Each row comes from the steps of one path. Every step used is in the known rows, and no mark comes twice. Write the path behind each row, first mark first.
Known rows:
bago/davu/meru: [ 11  -8   1  -8  -7  39 -12  13   1 -29  10  -3   9  11  12   1  -8   7
  -4  -6  -5 -14 -17  -1  -7  10   7  13  -3  18  -2]
pafev/dozug: [ 11 -12  -3  -8   2  10  -4  18   2 -29   2 -11   9  17  14 -11 -15   0
 -10 -14  -4   5  -6   4  -3   8  10  18  -6   9   6]
sosel/davu/gotak/limuv/dimik: [ 15 -18 -12 -18   3  -2   2  14   1 -19   7   1   3  -1  -9 -15   8  23
  -5  -3  -1 -22 -21  -1   8   9   4  -2   0  -3  -5]
bago/davu: [ 15  -9  -5  -6   0  27  -7  18   2 -27   3   3   8  13  14   0  -6   7
  -5  -9  -7 -11 -19   2  -1  11   9  12  -2  14   2]
dozug/pafev/bago: [  8 -18  -1   0   8  12  -4   8  14 -34  -7  -2  13  -7   8  -8   5  -7
 -15  -4  -7   5 -15  -2  12  -2  16  11  -1   9  -8]
mamut/gotak/limuv: [  7  -8 -17 -10   2   8   2  11   8 -20  -8  -6   4   9  -3 -13  10   7
  -8 -12 -12  -7 -13  -3   3  16  11  12  -8  -3   5]
dozug/pafev: [  6 -13  -4  -5   9  12  -6   4   1 -30 -13   4  15   6  13  -2   6  -8
 -12   0  -8   7  -9  -1   7   5  22  20   1  10   0]
limuv/gotak/davu/dimik: [ 10 -10   2 -22  17 -21  -3  10   3 -22   4   8   2   6  12  -9   3   9
  -8  -7   0 -13   4  -3   2  -1  11  31   8   3  -6]
sosel/davu: [ 11  -7 -13  -2  -1  11  -4  16   6 -28   7  -2   4  10  12  -3  -3  24
  -4  -5 -11  -9 -17   1  -4   7  10  13  -3  12   3]
mamut/gotak/limuv/dimik/davu: [ 14  -7 -11 -11   5  -8   3  16   5 -12  -3  -6   2   7 -11 -21   5  23
 -11  -7 -12 -16  -2   1   7  15  10  13  -4  -9   1]
gotak/davu/meru: [  1  -6   9 -11   3   6  -8  10   6 -26   9  -5   8   5  11  -5  -6   9
  -4  -2  -6  -2   3  -1  -5   7  10  17   0  13  -4]
gotak/limuv/dimik/davu/bago/pafev/tila: [  2 -19   1   2  14 -12  -7  19 -16 -16   3  -8  10  21  -1  -2  17  22
 -13 -13   2 -22   2   8  11  -1 -19 -20  13  -8   9]
meru/davu/sosel: [  1  -3   4  -2   5  12   5  13  -3 -25   3   2  -3   7  18   1   3   1
  -3  15  -5  -7   0  13   5  11  11  21   3  16   0]
davu/bago/pafev: [ -1  -7  -2  -5  12   7  -9  11  -8 -34  -5   1  13  19   8   3  10   6
 -16 -10  -3 -11  -2   2  10   3 -14  -3   9   4   1]
pafev/bago/davu/gotak/limuv/dimik: [ 21 -23  -2 -15   1  16   2  20  10 -22  10  -2   6 -10 -12 -20   1   8
  -8 -12   3 -24 -29   0  14   8  -2 -12   0   0 -14]
davu/gotak/limuv: [  2 -21   1 -16   5  -2   6  11   2 -24  -1  -2  11  -1  -1  -7  14  -1
  -2  -5   2  -9 -28  -3   8  12   5  -3  -2   1  -4]
limuv/dimik/davu/bago: [ 13  -5  11  -5  15  -3  -6  17   0 -23   0   4  11  12   4  -8   8  20
 -10  -9  -3 -16  11   7   8  10   6  -1  11   5  -1]
bago/davu/dimik/mamut/gotak: [ 20   6  -1 -14   7  22  -6  21   7 -21 -11  -6   2  20   5  -4  -5   2
  -6 -17  -6 -13 -27  -8   3  14  14  32  -1  16   3]
davu/bago: [  5  -6   5  -3  12  14  -6  11   1 -30  -7   4  12  12  13  -1  11   5
  -6 -14  -3  -5   1   2   5  12   8  -3   8  10   1]
tila/pafev/dozug: [ 14  -9  -2 -14   2  10  -6  19  -6 -30   7 -14  10   0  18  -3 -16  -6
 -13 -29  -8   9  -6   3 -11  10  22  11  -1   2   3]
limuv/gotak/davu: [ 11 -12   2 -16  11  -9  -5  13   7 -22   3   1   4   5  15  -7  -1  12
 -12  -8  -6  -7  19   8  -1   5  11  18   0   6   0]
mamut/gotak/limuv/dimik/davu/sosel: [ 14  -3  -5  -4   6 -14   9  15  -1 -13  -2  -1   3   7 -15 -19  10  20
  -8  11  -8 -19  -5  -6  15  14   7  10  -1  -6   0]
mamut/gotak/davu/bago/pafev/tila: [  2   2  -6  -4  13  -1  -5  12 -11 -23  -3  -2   0  28   9   5  13  16
 -18 -21 -11 -11   7  -7   8   5 -11  -5   8   2  21]
limuv/dimik/mamut/gotak: [ 20   0  -1 -20   5  16  -6  15  15 -17 -14 -11   6  12   2  -8  -2   5
 -14 -21  -9  -4  17   6   0  17  20  26  -3   5   5]
mamut/gotak/davu: [  9   3  -7 -13   6  -1   0  13   8 -21  -4  -2   0  11   6  -9  -3  13
 -10 -10 -16  -3   2  -5   1  12  13  21  -5   6   6]
gotak/limuv: [  3 -18  -8  -5   5   4  -1  13   4 -23  -4  -6  12   4   4  -8   5   4
  -3  -6  -5  -4 -13   5   2  10   7   6  -3   0  -1]
bago/davu/dimik: [ 13  -6  -6 -10   5  15  -5  17  -2 -25   4   9   5  15  11  -2   0   5
  -2  -9  -1 -17 -33  -7   2   6   7  26   4  12  -2]
mamut/gotak: [  9   1 -13 -12   0  14   0  10   9 -25  -7  -2   4  12   8  -5   6   8
 -10 -14 -13  -6  -9  -5   2  14  15  22  -6   4   7]
limuv/dimik: [ 14 -11  -6 -17   4   9  -5  11   7 -21   1   3  11   7   9  -4   3   6
 -11 -12  -4 -10   9   7   0   8  13  19   1   0   0]
pafev/bago/davu: [ 18 -11  -3   1  -3  28  -5  23  13 -30   9  -4   6   1  10  -9  -9   8
  -7 -13  -7 -11 -25   1   4   5   3   2  -4  15  -6]
dozug/pafev/bago/davu/gotak/limuv/dimik: [ 21 -27  -5 -11   7  18   0  12   5 -23  -2   2   9 -13 -13 -21   5  -5
 -14  -3   2 -15 -30  -3  21   3   9  -9   2   1 -14]
dimik/mamut/gotak: [ 12   2   3 -12   4  15  -3  17  14 -23 -15 -14   7  14   8  -3  -1   2
 -12 -18 -11   1   0   3   0  18  18  22  -4  13   7]
limuv/gotak: [ 12 -15  -3 -16   3   7  -7  11   6 -26   0   1   9   6  18  -3   6   6
 -13 -11  -3  -9   9   7   1   6  13  17   0   4   0]
tila/pafev/bago/davu/dimik/mamut/gotak: [ 25   4   3 -15   4  21  -5  27  12 -27   1 -14   0  -9   5  -4  -7  -1
 -13 -36 -10  -8 -33 -10  -1  12  20  16   4  10  -9]

Write each row's path:
[  5  -5  14   6   5 -11   5  19  -3 -25   5   2  11   8   9  -2   5  13
  -2  16  -4 -10 -14  -4  10   8   7  12   1  14  -2] : dimik/davu/sosel
[  2  -9  13  -4  -3   5  -6  15   3 -27  11  -8  12   7  11  -3  -2  15
  -4   2  -5  -8 -12  -2  -2   7   8  15   0  14  -3] : dimik/davu/meru
[ 10  -7  -2  -9   7   9  -1  17  12 -18 -18 -20   6   9  -2 -11   0   2
  -6 -15  -9   1  -5   4   2  19  14  11  -6   5   4] : dimik/mamut/gotak/limuv
[ 15 -11   3  -1  -9  40 -11  17  14 -32  17  -9   7  -2   7  -8 -11   8
  -6 -10  -4 -15 -24  -2   1   4   1   3  -4  18  -9] : pafev/bago/davu/meru
[ 16  -4  10 -10  10  16  -8  23   4 -22  -6  -5   8  17  11   1  -8  -1
  -1 -12   2 -10 -25   0   1   9  11  26   5  21  -3] : bago/davu/dimik/mamut
[ -1 -10  10   8   9  -6  -7  20 -15 -26   5  -4  11  27  18  11  15  19
 -14 -13  -1 -14  -9   1   9  -2 -16 -13  12   7  14] : dimik/davu/bago/pafev/tila
[ 13 -18   5 -13  11   4  -8  18  10 -14 -10 -16  14   5  -2 -10  -4   1
  -7 -13   0  -4  13  17   0  14  11   9   0   1  -4] : gotak/limuv/dimik/mamut
[ 11   9  15  -7  20   3  -4  17   9 -23 -20  -8   3  17   4  -7  -2   9
 -10 -19 -11   3  17   1   6  18  13   3   5  16   5] : dimik/mamut/gotak/davu/bago
[ 19   4   5 -21  12  -1  -4  18  14 -14 -11 -10   1  11   1 -12 -11  10
 -15 -17 -12  -3  27   6   0  14  18  26  -1   7   4] : limuv/dimik/mamut/gotak/davu
[  4   7   9  -9  20  -3  -7  18  -1 -26 -18 -12   2  23   0  -4  -1  10
 -18 -14 -11  -4  16   0  10  10  -7   3   6  10   7] : dimik/mamut/gotak/davu/bago/pafev
[ 12 -20  13 -24  10  -2   0  17   8 -16  -9 -11  14   1  -7 -10   4  -4
  -6 -12   7  -8  -4   9   9  15   8   1   3   1  -6] : davu/gotak/limuv/dimik/mamut
[  8  -3  -3 -13  13  -2   0  16  10 -17 -18 -14   5  12  -6 -13   6  -1
  -3 -14  -4  -5 -21  -5   6  14  10  25   1   2   0] : davu/dimik/mamut/gotak/limuv
[ -3  -7   6  -1  15  -6  -9  16 -13 -25   2  -2   7  24  16   9  10  12
 -14 -15  -2  -9   7   1   6  -2 -15 -12  12   6  14] : gotak/davu/bago/pafev/tila
[ 12   0 -13  -7   9  -2  -1  20   9 -19  -9 -16  -2  13  -8 -16   2  19
  -1 -10  -8 -11 -29  -9   3  13  10  21  -2   7   2] : sosel/davu/dimik/mamut/gotak/limuv
[  6 -11   5  -2  12  -7  -9  19 -14 -21   6  -1  10  26  10   6  15  22
 -18 -15   0 -21   7   6  10  -2 -15 -10  16  -1  13] : limuv/dimik/davu/bago/pafev/tila
[ 18 -12  10   0  13  19  -9  19  12 -31 -12  -6  10   1   5  -9  -7 -11
  -8  -8   1  -1 -33  -5  13  -1  14  20   6  22 -12] : dozug/pafev/bago/davu/dimik/mamut
[ 18 -15  -4   4   4  30  -7  14   9 -34  -3   1   8  -3   8  -9  -4  -2
 -14  -3  -8  -3 -26  -2  10   0  13   7  -2  17  -7] : dozug/pafev/bago/davu
[  5   7   2 -18  11  11   1  18  10 -19 -12 -11 -10  15  12  -5   1  -1
  -6 -13  -7  -5  -7  11   1  13  18  45   2  15   3] : meru/davu/dimik/mamut/gotak
[  2 -19  11  -9   7 -18   8  19   0 -20   2  -4  11   1  -3 -11  11  10
  -2   1   0 -13 -34  -2  11  11   2  -5   0   3  -6] : dimik/davu/gotak/limuv
[  6  -7  -7  -5  -9  21 -10  11   5 -30  15  -6   4   7  11  -3  -5  24
  -3  -2  -9 -10 -16  -4  -7   6   8  13  -2  16  -2] : sosel/davu/meru
[ 12   9  16  -5  11  -7   4  17   6 -20 -11  -9   2  12   3  -7  -6   4
  -6   5 -11   0   8  -5   8  15  15  19  -1  17   3] : dimik/mamut/gotak/davu/sosel
[ 11   5   9 -13  12  -1  -2  19  14 -20 -12 -13   2  13   7  -8  -9   7
 -10 -14 -13   4  11   1   0  16  16  22  -4  14   6] : dimik/mamut/gotak/davu
[ 11  -2   2  -6   9  -1  -6  21   8 -25  -2  -8   6  14  10  -3  -3  16
   0  -8  -3  -6 -23  -2  -2   4  10  26   4  18  -3] : sosel/davu/dimik/mamut
[  5 -18  -3   0   5  15  -7   5  -3 -24  -8   0  14  12  24   9  15  -7
 -13 -11  -4   6 -10  -1   2   1  21  13   1  10  12] : dozug/pafev/tila
[ 12 -12   2 -10  -1  11  -3  18  11 -32  11  -9  10 -21  13  -1   0  -1
 -12 -27 -10   1 -15   0  -3   6  17   0   1   1 -10] : tila/pafev/bago
[ 16 -18   3 -16   6  -1  -1  21   7 -16  -2 -11   7   2  -8 -14  -1  17
  -5  -7   2 -14 -13   7   5  13   6  -2   2   7  -5] : sosel/davu/gotak/limuv/dimik/mamut
[  5 -17   5  -9   1   0  -5  15   3 -16  11 -11  11   2  -6 -15   0  18
  -4   1  -2 -16  -2   4   1   8   4   8   0  -2  -8] : gotak/limuv/dimik/davu/meru
[  3  -5   3  -3  18  -8  -8  18 -12 -33  -1  -8   4  26   6 -11 -16   7
 -16 -10  -4  -1  10   3   7   0 -16  -3   6   6   6] : gotak/davu/bago/pafev/dozug
[  8  -6 -12   4   8   8 -11  21 -12 -36   4 -10   3  29   6  -9 -13  22
 -15 -10  -8  -9 -10   1   4   0 -16  -5   4  10   9] : sosel/davu/bago/pafev/dozug
[  7 -13   8 -18   3   3 -11   9   6 -25  11  -3   4   2  13  -7  -4  11
 -11  -3  -4  -9  20   2  -4   3  10  18   2   9  -4] : limuv/gotak/davu/meru
[ -2 -16  -8  -6  -1   6  -8  14  -7 -25   6  -6  10  23  21  14  11   5
 -16 -15  -2  -9 -11   3   1  -3  -9   7   1   2  17] : bago/pafev/tila
[ 11  -2  -7   4   8  14  -6  16  -1 -32   0   3   6  15   9  -3   5  26
  -5  -9  -9 -11  -9   0   2  10   5  -7   7  15   3] : sosel/davu/bago
[ 17 -10   4 -10 -10  40 -11  19   6 -33  23 -11   8 -20  12   1 -10   2
 -11 -23  -9 -10 -25  -5  -9   6  13  -2   1  11 -14] : tila/pafev/bago/davu/meru
[  4 -14  -9  -9   3   3  -7  18  -6 -32   3 -13   8  23  11  -7 -16  -1
 -18 -10  -3  -2  -8   3   3  -2 -10  18  -4   3   8] : bago/pafev/dozug
[ -2 -12   0   1   9  10 -10  13 -13 -28   1  -1  12  26  19  14  18   7
 -15 -20   0 -10  -3   1   6  -1 -14 -12  12   5  15] : davu/bago/pafev/tila
[ -1  -2   6  -4  12  21  -3  14   0 -28  -5   3  -3  13  18  -1   7   6
  -7  -8  -5  -6  10  20   2  13  10   6   9  16   1] : meru/davu/bago
[ 19   8  12 -13  14  -8   1  16   6 -15 -10  -5   2  11  -3 -10  -6   9
 -11   3  -8  -6  26   0   8  15  16  22   1   8   2] : limuv/dimik/mamut/gotak/davu/sosel
[ 10 -14   6   0   9 -18   6  18  -5 -15   4  -1  11   2  -7 -14   6  15
  -3  17  -1 -18  -5   3  13   9   3   5   3  -2  -7] : gotak/limuv/dimik/davu/sosel
[  3  -5 -11   2   8   7  -8  15  -8 -34   2   0   6  21   7   1   5  26
 -12  -4  -8 -16 -11  -1   8   1 -16  -7   8   8   4] : sosel/davu/bago/pafev
